Each row was made from one path, in order. Every step used is in the known rows, and no mark comes twice. Write each row's path.
Known rows:
fafubu, rese, zolir, futuf: [-4.49  2.11 -0.74  4.13 -0.64 -0.10 -0.88  0.11 -4.76 -1.83  3.26  3.46
 -0.36 -2.29 -3.94 -1.27  2.05  1.19 -0.89  3.27  2.33  1.26 -0.57  0.70
  0.52]
vefev, fale, dafon, futuf: [-0.66 -1.61 -3.47  1.73  0.16 -1.98  0.21  0.43  2.49  0.40  3.87  0.98
 -2.39 -2.24 -1.13  0.63 -1.95 -3.91  0.17  1.93 -0.32 -0.42 -2.39 -0.11
 -0.76]
vefev, fale, dafon: [-0.42 -0.57 -2.41 -0.28  0.24 -1.37 -0.07  1.32  1.93  1.17  3.21 -1.35
 -3.01 -1.16 -1.73  1.67 -0.86 -2.33  0.91  0.80 -0.75 -0.65 -1.66 -0.16
 -0.16]
gekag, vefev, fale, dafon: [-0.01 -1.17 -3.60 -0.58  1.20 -2.61 -2.10  2.91 -0.46  0.94  2.23 -1.42
 -2.52 -0.85 -0.66  1.76  0.98 -2.95  0.10  2.07  0.06 -1.37 -2.20 -0.02
 -0.46]
fafubu, rese: [-1.86  1.21 -0.36  0.74 -0.29 -0.45 -1.73  0.67 -2.60 -0.23  0.66  0.91
 -0.87  0.01 -2.46  0.56  1.38  2.90 -0.58  1.96  0.76  1.17  1.64  1.05
 -0.39]
zeli, vefev: [ 0.60 -3.14  1.32  0.31  0.33 -0.20  0.31  0.38 -1.82  1.11 -0.22  0.79
  2.19 -2.36  0.75  1.91  0.88 -0.46  0.78  0.83 -1.54  0.51 -0.08 -0.23
  0.89]
zolir, rese, dafon, futuf, sutas, fale, vefev: [-3.46 -1.35 -2.46  7.50  3.14  0.50 -0.80 -0.16  3.16 -1.81  1.41  1.75
  0.69 -0.65 -2.74 -6.13 -1.66 -1.58  1.36  3.86  0.20 -1.94 -3.38 -1.76
 -3.79]
zolir, rese, dafon, fale, vefev: [-3.65  2.07  0.23  5.34  2.14 -1.16  0.02 -0.44 -0.28 -2.18  1.24  0.44
  1.70 -0.06 -1.67 -6.41  0.35 -1.78  1.64  3.33 -0.91 -1.51 -1.13 -1.37
 -1.82]
fafubu, rese, zolir: [-3.64  3.25 -0.11  2.43  0.31 -0.10 -2.10  0.12 -4.22 -1.14  2.06  2.00
 -0.60 -2.48 -3.93 -0.94  2.53  3.21  0.08  2.70  1.80  0.65  1.31  0.14
  0.07]
zeli, vefev, fale, dafon, futuf, sutas: [-0.62 -5.54 -4.03  2.33  0.79 -2.05 -0.49  1.01  2.81  2.13  3.57  2.74
  0.37 -4.21 -0.14  2.82 -0.71 -3.25  0.88  2.02 -1.67 -0.62 -3.06 -1.90
 -0.86]
vefev, fale: [ 0.19  0.53 -3.14 -0.78 -0.41  0.31  0.36  1.18  1.11  0.40  1.51  0.19
 -1.11 -1.08  0.32  0.19  1.09 -2.07  0.58 -0.52  0.19 -0.89 -0.43  1.45
 -0.73]
gekag, vefev, fale, dafon, futuf, zolir, rese, fafubu: [-0.61 -1.48 -5.04  4.49  2.16 -3.30 -3.87  2.38  0.28 -0.36  4.33  0.25
 -3.81 -0.76 -2.22  1.25 -1.08 -1.69 -2.04  4.39 -1.21 -1.80 -3.11  1.27
 -0.91]
zolir, futuf, sutas: [-1.98 -2.57 -3.44  2.62 -0.72 -0.09  0.57 -0.09  2.02 -0.18  2.21  3.25
  0.77  0.08  0.01 -0.25 -0.55 -1.64 -1.31  0.20  1.23 -0.24 -3.24 -1.50
 -0.63]
sutas, fale: [-0.34 -1.75  0.72  1.14  1.39  0.78 -1.14  0.92  1.52  0.75 -0.59 -0.23
 -1.62  0.51 -1.84 -0.64 -2.35  0.61  1.68  0.86 -0.29 -0.74 -1.73  0.60
 -0.57]
gekag, vefev: [ 0.27 -0.61 -1.30 -0.36  0.94 -1.20 -1.90  1.79 -2.39 -0.24 -0.70 -0.22
  0.14  0.42  0.69  0.20  1.62 -0.90 -0.76  1.31  0.80 -0.69 -0.67  0.04
 -0.26]
dafon, futuf, nodub: [ 1.37 -1.76 -3.44  3.59  0.84 -0.91 -0.51 -1.19  1.06 -2.14  0.83  2.96
  0.94 -0.81 -0.65 -1.85 -2.38 -1.58 -1.81  1.13  0.17  0.95 -0.57 -1.41
  1.23]
gekag, vefev, fale: [ 0.55 -0.16 -4.16 -1.01  0.44 -0.88 -1.44  2.77 -1.39  0.19  0.72 -0.22
 -0.88 -0.51  0.96  0.39  2.70 -2.81 -0.05  0.92  1.12 -1.46 -1.02  1.24
 -1.01]
vefev, fale, zolir, rese: [ 0.90  0.55 -1.69  2.08  0.16 -0.75  1.22  2.42  1.92  0.09  2.95 -1.68
 -5.07 -1.43 -2.06  0.32 -0.13 -1.53  0.62  1.61 -1.73 -1.34 -1.09  0.10
 -1.26]
gekag, vefev, fale, dafon, futuf, zolir: [-0.24 -2.74 -5.77  1.37  1.90 -4.40 -2.04  1.59  0.14  0.48  4.42  1.58
 -2.46 -2.23 -1.25  1.86 -1.47 -2.29 -0.95  2.25 -0.80 -2.11 -1.90 -0.13
 -1.00]
sutas, fale, vefev: [-0.30 -2.37  0.88  0.09  1.97  0.38  0.06  1.17  1.56 -0.86 -2.20 -0.94
 -0.31  2.13 -1.82 -3.17 -1.29  1.39  2.34 -0.02 -1.28 -1.13 -1.33  0.39
 -1.76]
futuf, zolir, rese: [ 0.49  0.06 -1.05  3.09  1.61 -1.44 -0.62 -0.91  0.83 -0.17  3.25  0.14
 -1.78 -1.05 -2.03  0.14 -1.80  2.01 -0.26  0.80 -2.70 -2.33  0.89 -0.09
 -0.87]
zolir, rese, dafon, futuf: [-2.35  1.46 -1.23  7.01  1.28  0.24 -0.13 -1.11 -0.21 -1.69  2.75  1.40
  0.37 -2.70 -1.48 -4.01 -0.94 -3.25 -0.22  4.48  0.75 -0.17 -1.51 -0.24
 -1.55]
vefev, fale, zolir: [ 0.52 -0.43 -2.12 -0.52 -0.19 -1.44  1.21  2.77  1.29  0.30  2.11 -0.41
 -4.18 -1.01 -1.56  1.35 -0.20 -0.65  0.27 -0.18 -1.14 -0.56 -0.75  0.24
 -0.71]
gekag, vefev, fale, zolir, futuf: [-0.03 -1.99 -3.90  0.54 -0.03 -2.47  0.26  3.97 -1.71 -0.48  2.46  0.57
 -3.34 -0.63 -0.52  1.20  0.85 -3.17 -1.30  1.94  0.52 -0.71 -3.16  0.60
 -0.53]
sutas, futuf: [-0.19  0.05 -1.44  1.54  0.92  2.07 -1.13  0.23  0.96  0.67  0.89  0.22
 -1.14 -1.10 -3.42  0.86 -1.24  0.56 -1.09 -0.15  0.23  1.07 -0.63 -0.82
  0.02]

Write each row's path:
[ 0.05 -1.78 -5.25  3.70  2.35 -3.89 -2.15  1.40  0.61  0.07  5.23  0.71
 -3.41 -2.61 -1.70  0.89 -1.41 -2.98 -0.75  3.79 -1.33 -2.77 -2.30 -0.25
 -1.55]
gekag, vefev, fale, dafon, futuf, zolir, rese
[-3.20 -0.55 -3.10  4.49  1.73 -2.48 -0.53 -1.37 -0.66 -1.04  3.80  4.44
  1.16 -2.82 -2.17 -2.01 -2.61 -0.20 -0.96  1.92  0.15 -0.45 -0.07 -0.22
 -1.12]
rese, dafon, futuf, zolir
[-0.36  1.66  0.88  4.17  0.41  1.53 -2.11  1.16  0.02 -1.10 -0.03 -1.99
 -1.68  1.66 -1.18 -0.76  0.64  0.47 -1.43  2.83 -0.60  0.19 -1.51  1.51
  0.20]
zolir, rese, fafubu
[-0.74 -2.92 -0.88  4.19  2.29 -0.12 -1.74  2.02  5.61  1.14  1.18 -0.16
 -4.33  0.31 -3.55 -0.05 -3.06  1.66  1.36  2.03 -1.78 -2.18 -3.31 -2.91
 -2.38]
futuf, sutas, fale, zolir, rese
[-1.51  0.64 -3.27  5.32  0.84 -1.18  1.19  1.77  1.10 -1.15  4.34  0.94
 -3.77 -3.10 -2.61 -1.83 -1.02 -3.54  0.02  3.66 -0.55 -0.86 -2.13  0.03
 -1.92]
vefev, fale, zolir, rese, dafon, futuf
[-5.09 -0.28 -0.32  5.01  0.36 -3.59  0.61  0.59 -1.13 -1.18  3.26  3.63
 -0.45 -1.47 -2.90 -2.98 -2.44 -2.59 -0.11  3.25 -0.19  0.26 -2.97 -1.73
  0.26]
rese, dafon, fale, zolir, futuf
[-3.26  0.79 -1.49  4.97  3.20 -3.37 -0.40 -1.37  0.26 -1.86  3.26  1.80
  0.85 -0.96 -2.96 -4.58 -1.41  1.39  1.16  1.74 -2.81 -3.08  0.39 -1.35
 -1.93]
futuf, zolir, rese, dafon, fale, vefev
[-3.11  1.34 -2.75  6.75  3.28 -0.60 -2.36 -1.24  0.99  0.27  5.04  2.70
 -1.12 -3.23 -6.16 -1.92 -3.42  0.94 -0.67  2.21 -1.88 -1.41 -0.84 -1.95
 -0.78]
sutas, futuf, zolir, rese, dafon, fale
[-1.02 -2.50 -4.95  1.52 -0.91 -1.33  1.50  2.64  3.12  0.21  3.92  2.13
 -3.49 -0.95 -1.56  1.18 -0.62 -2.10 -0.71  0.23 -0.22 -0.85 -3.32 -0.97
 -1.17]
vefev, fale, zolir, futuf, sutas
[-0.87  0.86 -3.37  2.92  1.85 -1.90 -1.08  4.02 -1.65 -0.58  2.83 -1.35
 -3.61 -1.78 -2.10 -0.65  1.66 -2.94  0.04  3.99  0.12 -1.46 -2.09  0.13
 -1.59]
gekag, vefev, fale, zolir, rese, dafon
[-2.19 -0.24 -5.26  5.74  1.14 -1.30  0.20  1.95  3.46 -0.47  4.85  1.95
 -3.31 -3.04 -2.71 -1.62 -0.92 -2.79 -0.05  3.23 -0.27 -1.62 -2.99 -1.72
 -2.84]
vefev, fale, zolir, rese, dafon, futuf, sutas
[ 0.02 -4.57 -2.10  1.93  0.42 -1.99  0.68  0.85  0.29  1.56  3.29  1.62
 -0.10 -4.51 -0.22  2.52 -1.10 -3.84  1.02  2.47 -1.78  0.16 -2.24 -0.32
  0.21]
zeli, vefev, fale, dafon, futuf
[-1.24 -1.78 -1.16  6.16  1.87 -3.15 -2.49 -0.49  1.94 -0.60  4.35  0.66
 -3.24 -0.52 -3.69  1.10 -4.55  0.90 -1.95  3.92 -2.62 -0.39 -2.36 -0.43
  0.02]
fale, dafon, futuf, zolir, rese, fafubu
[-0.82 -3.80  0.90  2.92  0.44 -0.96  0.72  2.28  1.41  0.14  1.20  0.78
 -4.41  0.43 -3.69 -0.06 -4.32  0.02  0.39  1.97 -1.13  0.13 -3.94 -0.13
 -0.07]
sutas, fale, zolir, futuf
[-1.32 -2.55 -0.58  5.00  2.09  0.31 -3.32  3.14  4.97  0.53  0.39 -0.80
 -4.76  1.87 -4.12  0.43 -2.77  2.94  0.02  2.90 -1.80 -1.27 -4.16 -1.63
 -1.59]
futuf, sutas, fale, zolir, rese, fafubu
[-4.12 -1.93 -2.18  4.17  1.42  0.47  0.34  0.23  1.22 -1.60  1.75  3.33
  0.92 -0.75 -2.99 -4.38 -0.12 -0.13  1.42  0.90  1.27 -1.69 -4.11 -2.19
 -1.36]
rese, zolir, futuf, sutas, fale, vefev
[-2.28 -4.02 -2.89  3.59  0.31  0.64 -0.51  0.75  3.44  0.55  1.55  3.15
 -0.38  0.44 -1.38 -0.82 -2.48 -1.30  0.06  0.96  0.93 -0.77 -4.66 -0.90
 -1.06]
zolir, futuf, sutas, fale
[-0.43  0.51 -1.94  5.10  2.40  1.34 -3.15  0.39  1.23  0.23  2.94  0.03
 -3.06 -0.48 -5.75  1.41 -2.37  3.64 -2.70  1.24 -2.09  0.00 -0.76  0.48
 -0.10]
sutas, futuf, zolir, rese, fafubu
[-0.22  0.74 -0.77  4.09  1.49 -0.77 -2.31  0.29  0.46 -0.76  2.26 -0.18
 -2.25  0.74 -2.49  0.62 -1.37  3.16 -1.71  1.55 -2.44 -1.38  0.02  1.47
 -0.05]
futuf, zolir, rese, fafubu
[-1.81  0.36  0.06  6.54  1.41 -1.71  0.60  0.87  0.28 -1.52  3.13  0.58
 -2.87 -2.25 -3.28 -2.23 -2.44 -1.56 -0.51  4.52 -1.02  0.01 -1.86 -1.48
 -1.29]
fale, zolir, rese, dafon, futuf
[ 0.12 -1.16 -2.37  5.20  1.57 -1.68 -0.21 -2.01  1.39 -1.09  3.56  3.11
 -0.97 -2.29 -1.12 -1.08 -2.96  0.00 -1.24  1.91 -1.71 -1.81 -0.27 -0.21
 -1.46]
dafon, futuf, zolir, rese
[-4.04 -2.70 -2.75  5.67  2.26 -1.58 -1.44  0.96  3.26 -0.17  2.44  3.73
 -1.33 -1.88 -3.83 -2.26 -3.80 -0.41  0.27  3.28  0.59 -0.52 -3.63 -2.47
 -2.34]
rese, dafon, futuf, sutas, fale, zolir
[-1.21  1.54 -2.15  3.59  0.82 -0.74  0.80  2.55  0.73 -0.44  3.94 -1.16
 -4.27 -2.24 -3.21 -0.89 -0.10 -2.24  0.70  2.87 -0.97 -1.05 -1.48  0.04
 -1.53]
vefev, fale, zolir, rese, dafon
[-4.29  0.79  0.32  3.40  1.25 -3.47 -0.44  0.57 -0.63 -0.49  2.23  2.22
 -0.55 -1.30 -2.93 -2.69 -1.94 -0.78  0.73  2.68 -0.82 -0.33 -1.33 -2.25
  0.02]
rese, dafon, fale, zolir
[-1.30 -2.60 -5.62  2.17  0.51 -2.09 -0.78  0.45  4.85  0.91  4.27  2.04
 -1.91 -2.05 -1.13  0.79 -1.97 -3.04  0.14  1.43 -0.08 -1.24 -3.39 -1.84
 -1.64]
vefev, fale, dafon, futuf, sutas
[ 0.29  0.13 -2.37  4.22  2.40  0.74 -1.42 -0.67  1.61  0.56  3.82  0.43
 -2.75 -2.30 -5.24  1.01 -2.73  2.49 -1.37  0.45 -2.27 -1.07  0.06 -0.86
 -0.79]
sutas, futuf, zolir, rese
[-1.85 -0.42  0.30  0.33  1.01 -2.32  0.56 -0.64  0.56 -1.50 -1.16  1.62
  2.34  1.70  0.29 -4.49  0.07  0.00  1.49 -0.15 -1.30 -1.43 -0.45 -1.48
 -0.97]
dafon, fale, vefev
[-1.77 -3.31 -2.73  3.26  1.17 -2.52 -1.37 -0.67  4.17  0.88  3.02  2.16
 -0.89 -1.28 -1.48  0.74 -3.26 -1.25 -0.57  2.07 -0.29 -0.38 -3.17 -3.61
 -1.06]
fale, dafon, futuf, sutas
